Each row was made from one path, in order. Every step used is in the known rows, and no mark comes twice. Write each row's path.
Known rows:
W > J > N: [-10.4 -44.0   6.5 -20.9  11.9 -23.8  -9.3  33.1  -5.6  10.1  22.6 -20.6
   4.5 -14.3   1.2  11.6  13.1 -16.3  -0.1   1.1  -7.8  13.3  12.7  -1.2
  13.9]
K > B > N > Z > W > J: [-16.3 -22.0  38.8 -30.5  24.5  -2.2 -11.5   9.8 -18.8  14.3 -12.3 -38.4
  48.9   2.1 -32.9 -13.4  -4.4 -13.6  19.2  47.9  -1.0  37.6  20.7  20.5
   8.2]
K > B > N > Z: [-21.6  11.2  20.8 -34.3   9.2 -10.9   3.7   6.3   5.8  27.4 -15.2 -36.6
  30.2 -21.0 -15.3   2.3  16.1 -27.5   2.3  20.5  27.8   3.1  -5.3  17.5
  -8.9]
B > Y > D > N: [ -4.0 -15.2  16.8 -16.3 -15.5  -9.7   2.6  11.2  12.1  18.8  42.5 -49.8
 -13.6 -35.3  15.5 -34.3  -5.0 -34.7  11.5  -2.2 -21.3 -30.6   2.4   4.2
  19.0]
J > N: [ -6.3 -23.1  -8.7 -17.4   0.5 -28.5  -5.7  10.1   5.4   4.4  17.9 -20.4
  -0.8 -23.3   7.4  14.8  21.6  -3.0   4.1 -21.5  -5.9   2.8  -3.5  -8.0
   0.3]
Y > D > N > M: [ -0.8  -9.1   5.5  14.5 -29.8 -31.2  -0.3  10.6  27.7  28.1  13.0 -54.2
  29.5 -57.1  23.5 -37.7  14.2 -14.8  30.9 -19.7  -5.9   3.8 -14.8 -16.3
  -8.2]
K > B: [ 10.2  10.7  11.4 -23.8  10.8   6.1   0.4 -15.9  -2.7  19.0 -12.2 -13.0
   5.7 -17.5 -20.5 -16.3 -13.8   8.0   7.1  18.9  19.6  32.2  -6.6  29.7
 -27.6]
W > J > N > D: [  7.3 -27.4  -0.9  -0.2 -28.3 -19.0  -5.3  36.7 -21.3   6.5  23.4 -14.7
   0.9 -37.6  25.0   7.7  19.1  -4.6   3.2  -6.8 -22.5   9.5  10.6   1.9
  16.8]
J > N > D: [ 11.3 -11.2 -12.5   3.6 -37.5 -22.4  -2.8  18.9 -13.3   1.9  19.3 -14.6
  -3.7 -45.2  30.9  11.8  26.6   6.3   5.7 -25.8 -21.6   2.9  -2.5  -4.1
   5.9]
M > N > Z: [-17.9  -1.0  29.1   0.0   9.2 -15.9   8.2   2.7   9.1  16.2  11.3 -19.4
  23.0 -28.3  -1.5  11.3  33.3 -33.8 -11.9   5.3  27.0   2.0   9.8   2.0
   6.7]
N > D > Y: [ 32.5  -6.5  21.4   6.5 -40.8  15.2  11.4  21.3  22.1  14.1  20.5 -13.9
 -15.3 -19.5  30.2 -20.8   9.3   0.1  -0.4  18.7  -5.0 -32.3   2.6   9.3
  17.0]
J > W: [ -7.0  12.0   2.6 -10.0  -8.2 -10.6  -9.7 -22.1  -6.7   3.1  -2.9  -3.6
  14.1  10.3   4.4 -17.9  22.0  27.8  27.7   9.3 -25.8  34.9   3.1 -12.4
  -3.2]
Y > N > D: [  4.1   2.3  -0.2  18.2 -41.7  -8.9 -10.6  18.1 -10.3  14.2  33.5 -25.6
 -15.4 -44.2  25.6  -2.0   2.9  -3.7  -3.6 -14.3 -14.7  -8.2  -1.8   0.7
   9.4]
Z > W: [  2.6  -5.2   6.8  -1.5   4.8  -2.2 -13.0 -25.8 -12.5 -14.4  -7.2 -17.2
  27.6   6.2 -14.7 -11.9  -5.4  24.6  27.1   5.7 -21.7  26.3   5.0  -3.3
  -0.6]
Z > N > Y > D: [ -9.7 -19.7  21.2  20.4 -40.3  -8.6   5.3  20.1 -15.1  17.6  33.0 -46.9
 -14.3 -30.8  14.3 -10.8  12.1  -4.1  44.8 -15.1 -32.2 -18.5   5.2  26.4
   2.6]
Z > W > J > N > B > K: [  1.2 -24.8 -12.5 -25.1 -13.5 -19.2  19.3  28.4 -31.8  12.7   4.5 -23.1
  22.6 -11.8 -50.2  -3.5  25.7   0.0  37.0  19.0 -18.8  18.5  12.9  -0.8
 -13.4]
K > B > Y > D > N: [  2.2 -10.5  22.7 -29.2 -10.6  -6.7   3.0   2.9  10.8  28.9  36.7 -56.4
 -11.9 -43.8   5.9 -43.5 -11.7 -30.6  15.9   7.6 -11.2 -13.5  -0.8  19.7
   4.5]
Z > N > M: [ -7.0 -28.2   1.8  28.2  -4.8 -36.6 -16.9  13.8  26.8  26.3 -17.9 -55.7
  31.8 -27.7  -1.2 -15.2   8.2  12.2  26.9 -11.9  -3.6  16.9 -20.5 -13.8
 -21.8]
Y > D > N > Z: [-16.0   9.0  25.0 -11.4 -27.1 -23.6   7.4   8.8  -3.4  18.4  25.5 -31.8
  32.4 -53.5  20.9 -12.6  24.3 -32.6   4.7   1.6  10.1 -10.6   6.0  -3.9
  14.3]
N > B > Y: [ 19.1  16.6  -1.7 -20.5   8.6   6.0  25.4   8.7  12.0  16.4  -5.0 -27.6
 -28.3  17.6 -31.7 -21.0  -1.7  -4.4   5.6  40.0  10.9 -27.9   2.1  27.7
 -22.3]
N > Y > B: [ 16.8   5.5   5.8  10.5 -21.4  -7.0  13.0  -4.9  -8.2   7.3  17.8 -13.1
 -21.2   2.5 -20.6 -17.9   8.8  13.7  31.8  33.0   8.2 -11.7 -14.6  23.5
 -27.0]
W > J: [ -5.6 -26.5  18.6  -5.0  14.6   5.3  -3.6  28.1 -12.2   7.7   5.9  -0.7
   8.2  11.2  -8.9  -3.5  -9.7 -16.5  -4.5  29.0  -3.1  12.4  21.1   9.1
  16.8]
Z > W > J > N: [ -9.4 -46.7  11.6 -22.3  14.2 -25.1 -16.7  16.1 -14.1   0.9  17.1 -31.9
  21.9  -9.7  -8.3   4.4  10.9  -0.1  17.6   5.2 -21.9  29.6  16.7  -2.5
  13.3]
B > Y: [  7.9 -13.9   7.8 -17.1   9.2  14.0  15.4  11.0  13.0  14.7   4.7 -19.6
 -21.9  24.2 -11.8 -13.3   0.7 -16.8  -1.2  30.1  -6.9 -37.1   2.0  11.4
  -3.5]
Z > W > J > N > Y: [ -3.2 -41.3  28.6  -0.9  -1.2 -14.6  -1.0  29.0   0.7  12.0  22.4 -35.6
   6.7   4.9 -12.8 -14.0  25.9 -16.1  27.9  16.0 -21.2 -14.3   8.6  27.4
   6.0]
D > Y: [ 20.0 -12.7  26.5  -7.5  -9.9  15.8   9.7  12.5  35.6  16.9  15.2 -15.0
 -13.5   1.1  10.9 -19.5   2.5  -7.2  -2.5  24.8   8.6 -32.2   3.1   7.3
  12.2]

Which path is each row?
[  0.8 -12.9   6.8 -21.6  -3.1  -6.6  -1.5   7.8  24.3  15.4  16.6 -45.4
 -26.7  -1.6 -11.1  -9.9  -6.5  -9.2  18.2  20.2   5.2 -23.6 -13.9   5.8
   1.9]  D > Y > B > N
[ -9.3  -1.6  19.8  -8.3 -32.2   7.5  16.6  14.7  -6.7  26.3  24.1 -49.0
 -17.0 -28.5   5.2 -17.3   9.3 -19.7  45.9  -6.8 -19.3 -19.5   0.9  42.0
  -4.9]  K > B > N > Y > D
[-15.0   6.6  25.1 -10.4  -3.3 -26.1  -2.3   6.6  13.5  15.2  10.0 -23.5
  36.6 -32.1   6.4 -13.0  20.1 -36.4 -12.6  12.8  22.5 -13.4  -2.4  -6.3
  12.3]  D > N > Z
[ -5.5  -7.1   0.8  -7.4   4.8 -17.1  -3.5   7.3  37.7  37.1 -28.3 -58.6
  27.4 -24.7 -11.5 -21.8   5.8  -9.2  28.3  -1.5  12.3  16.7 -26.5   4.9
 -31.3]  K > B > N > M
[ -3.6 -29.8  24.6  -6.9  17.8   3.7 -13.3   7.7 -22.4  -4.2  -0.6 -14.6
  29.4  16.4 -21.9 -13.1 -12.5   3.8  16.3  33.4 -19.8  33.5  24.8   6.4
  16.6]  Z > W > J
[ -2.2 -41.3   4.6   0.6  -0.5 -36.1  -7.8  19.2  15.1  21.1  -3.8 -50.8
  47.8 -24.0  -2.9 -12.9  26.6   6.2  33.5   0.5 -10.1  33.1  -3.1 -16.1
 -13.9]  Z > W > J > N > M
[ 18.9 -25.9  -2.0 -15.3 -38.9   3.3  29.2  16.6 -12.3  21.1  22.2  -9.3
  -5.7  -4.0 -28.6 -13.1  18.3   2.7  29.7  38.7  -6.9 -18.9  -5.0 -11.6
 -14.1]  D > Y > B > K
[ -6.4  -8.6   1.6  20.0 -15.8 -25.2  -6.9  13.6  32.3  37.1  10.0 -52.2
  17.8 -34.6   4.2 -18.2  13.1  -6.7  13.6  -8.6   9.3   1.9 -18.5 -15.6
 -20.9]  Y > N > M
[ -0.6  -6.7 -10.2  -4.7  -9.2  -8.7  27.9  19.8  -9.6  18.8   7.8 -14.4
  -2.6 -18.3 -45.7  -3.7  22.2 -18.8  18.1   3.3   1.0   1.6   5.7   4.1
 -15.1]  M > N > B > K
[ 36.8  -8.5   2.5  -7.3 -44.8 -14.0  10.4   3.7   2.7  13.3  36.5 -26.6
 -25.9 -34.3  12.6 -12.3  14.3  25.1  21.4  26.7   4.2  -5.7 -10.0   3.2
 -10.4]  J > N > D > Y > B
[ 22.7 -26.8  26.7  14.1 -33.0  -1.9  -7.3  27.0  21.7  18.3  21.7 -38.9
 -15.1 -27.6  26.6 -19.4   1.5   4.6   4.6  11.3 -13.7 -25.7  -0.6   9.0
  19.4]  Z > N > D > Y
[ 16.8  -5.4  16.9 -36.1  17.4  19.8  15.9  -2.0  11.5  30.4  -5.6 -31.1
 -17.4  10.9 -28.1 -25.9 -11.0 -10.3   3.5  46.1   9.0 -11.7  -3.7  34.2
 -25.0]  K > B > Y
[  5.6   2.1  -6.2 -21.4   8.2 -28.0   6.2  24.0  -6.2  10.2   4.4 -24.9
  -5.0 -19.6 -23.6  -1.7   8.8   0.6   7.8  12.8  15.9  22.5  10.6  19.3
 -12.9]  W > J > N > B
[  0.9 -10.0   4.7  14.8  -6.8 -32.6  -8.9   9.5  44.4  26.1  -3.6 -45.6
  34.8 -36.3   7.6 -38.3  10.3 -17.1  13.2  -8.7   6.8   1.3 -23.3 -18.3
 -10.6]  D > N > M
[-12.6  -5.9  29.7  -1.7  11.3 -14.6  -6.3 -23.7  -4.7  -2.7   1.5 -31.7
  44.7 -16.3 -16.0  -3.9  22.6  -2.7  18.1  10.5  -0.7  28.4  12.9  -1.4
   5.1]  M > N > Z > W
[  5.0  22.4   2.0   3.1  16.8 -16.2   9.4  -4.8  14.4   7.5   4.5 -25.0
 -18.4 -23.4 -28.3  -8.2   2.6  -7.4   2.2  -1.4  26.1  18.6   4.8  24.5
 -14.6]  M > N > B
[ -8.9   0.3  38.3 -11.1 -17.9  -7.5   6.4  20.1  24.1  35.6  31.6 -39.7
  11.2 -30.0   8.1  -5.2  24.8 -29.3 -15.0  30.0  30.3 -32.1   4.9   0.8
   8.2]  D > Y > N > Z
[  7.8  -4.3  -2.4 -13.7 -31.2  -4.0  27.0  34.3   1.9  34.6  24.2 -31.1
 -12.3 -20.0 -36.8 -16.6  15.8 -14.5  15.7  22.4   3.7 -25.5   1.3   3.1
 -12.9]  D > Y > N > B > K
[  3.9 -15.6   9.7   6.1 -25.4 -24.2   7.7  15.4  35.4  35.4  15.8 -65.3
  18.9 -44.4  17.1 -44.7  13.8 -23.0  29.4  -4.2  -9.5 -15.1 -13.6 -10.9
  -9.8]  B > Y > D > N > M
[ -6.8 -12.2  26.9  19.3 -32.7   3.2  20.0  13.1  -2.7  17.7  47.1 -35.0
 -23.4 -34.9  16.0 -11.2  22.6 -24.4  34.9 -18.8 -19.1 -20.9  12.6  30.6
   6.9]  M > N > Y > D
[  1.9   2.0 -13.3 -13.6 -38.0 -16.0  26.6  25.0 -20.4  20.3  18.3 -24.6
   4.2 -39.7 -27.4 -23.3  16.2 -17.3  31.0   0.6 -13.7  -7.7   3.3  -1.6
  -8.8]  Y > D > N > B > K
[ -7.8 -30.3  50.5 -15.5   4.8   0.1  -9.2  21.9  -3.2  19.8  21.4 -41.7
  35.2  -2.1 -15.0 -18.2   3.1 -17.2   7.9  54.5   0.4   9.3  27.6   7.2
  23.0]  D > Y > N > Z > W > J
[  6.7 -18.1 -18.9 -10.8 -33.5  -5.6  23.3   8.4 -35.4  11.6  12.6   1.1
   2.3  -5.4 -36.1  -0.4  17.5   8.3  30.7  22.9 -11.1   1.3  -6.2 -15.8
 -22.2]  Y > B > K
[ -1.0 -10.8  29.8  12.9  -7.1 -10.1  -1.7  19.0  29.7  16.3  24.8 -31.0
  -7.4  -7.0  -2.9 -39.7   9.4 -38.9   8.3   6.7  -4.7 -46.3 -11.3  25.6
   8.8]  D > N > Y
[  6.9 -11.0   8.1 -30.3 -19.2  -5.1  23.1  15.1 -25.1  15.5  29.3 -55.9
 -12.4 -22.0  -9.8 -16.7   7.8   3.6  44.4  20.2 -26.7   3.4  25.4  23.1
  -5.1]  Z > W > J > N > B > Y > D
[ 34.2  -7.6  15.4   6.2 -32.6  -3.8  10.0  -2.4  10.2  14.3  38.2 -26.3
 -32.2 -33.4   7.0 -18.1   6.2  13.0  16.0  28.5   9.8  -4.3  -6.0   9.7
  -4.6]  M > N > D > Y > B
[  0.7 -16.1  28.7  -4.5 -12.9   0.8  -7.4  20.1  36.9  33.7  47.2 -45.4
 -27.2 -21.0   8.0 -16.3  -4.6 -19.8 -10.3  12.5   9.8 -34.9   0.1   5.1
  13.1]  D > Y > N
[-15.1  -3.8   7.2 -33.8  21.9  -1.8 -11.0   1.4  15.6  20.8 -13.2 -41.5
  -3.8 -10.0 -20.8  -6.6 -15.3 -18.8  10.6   0.7   5.7   9.7 -12.0  24.6
  -7.9]  K > B > N
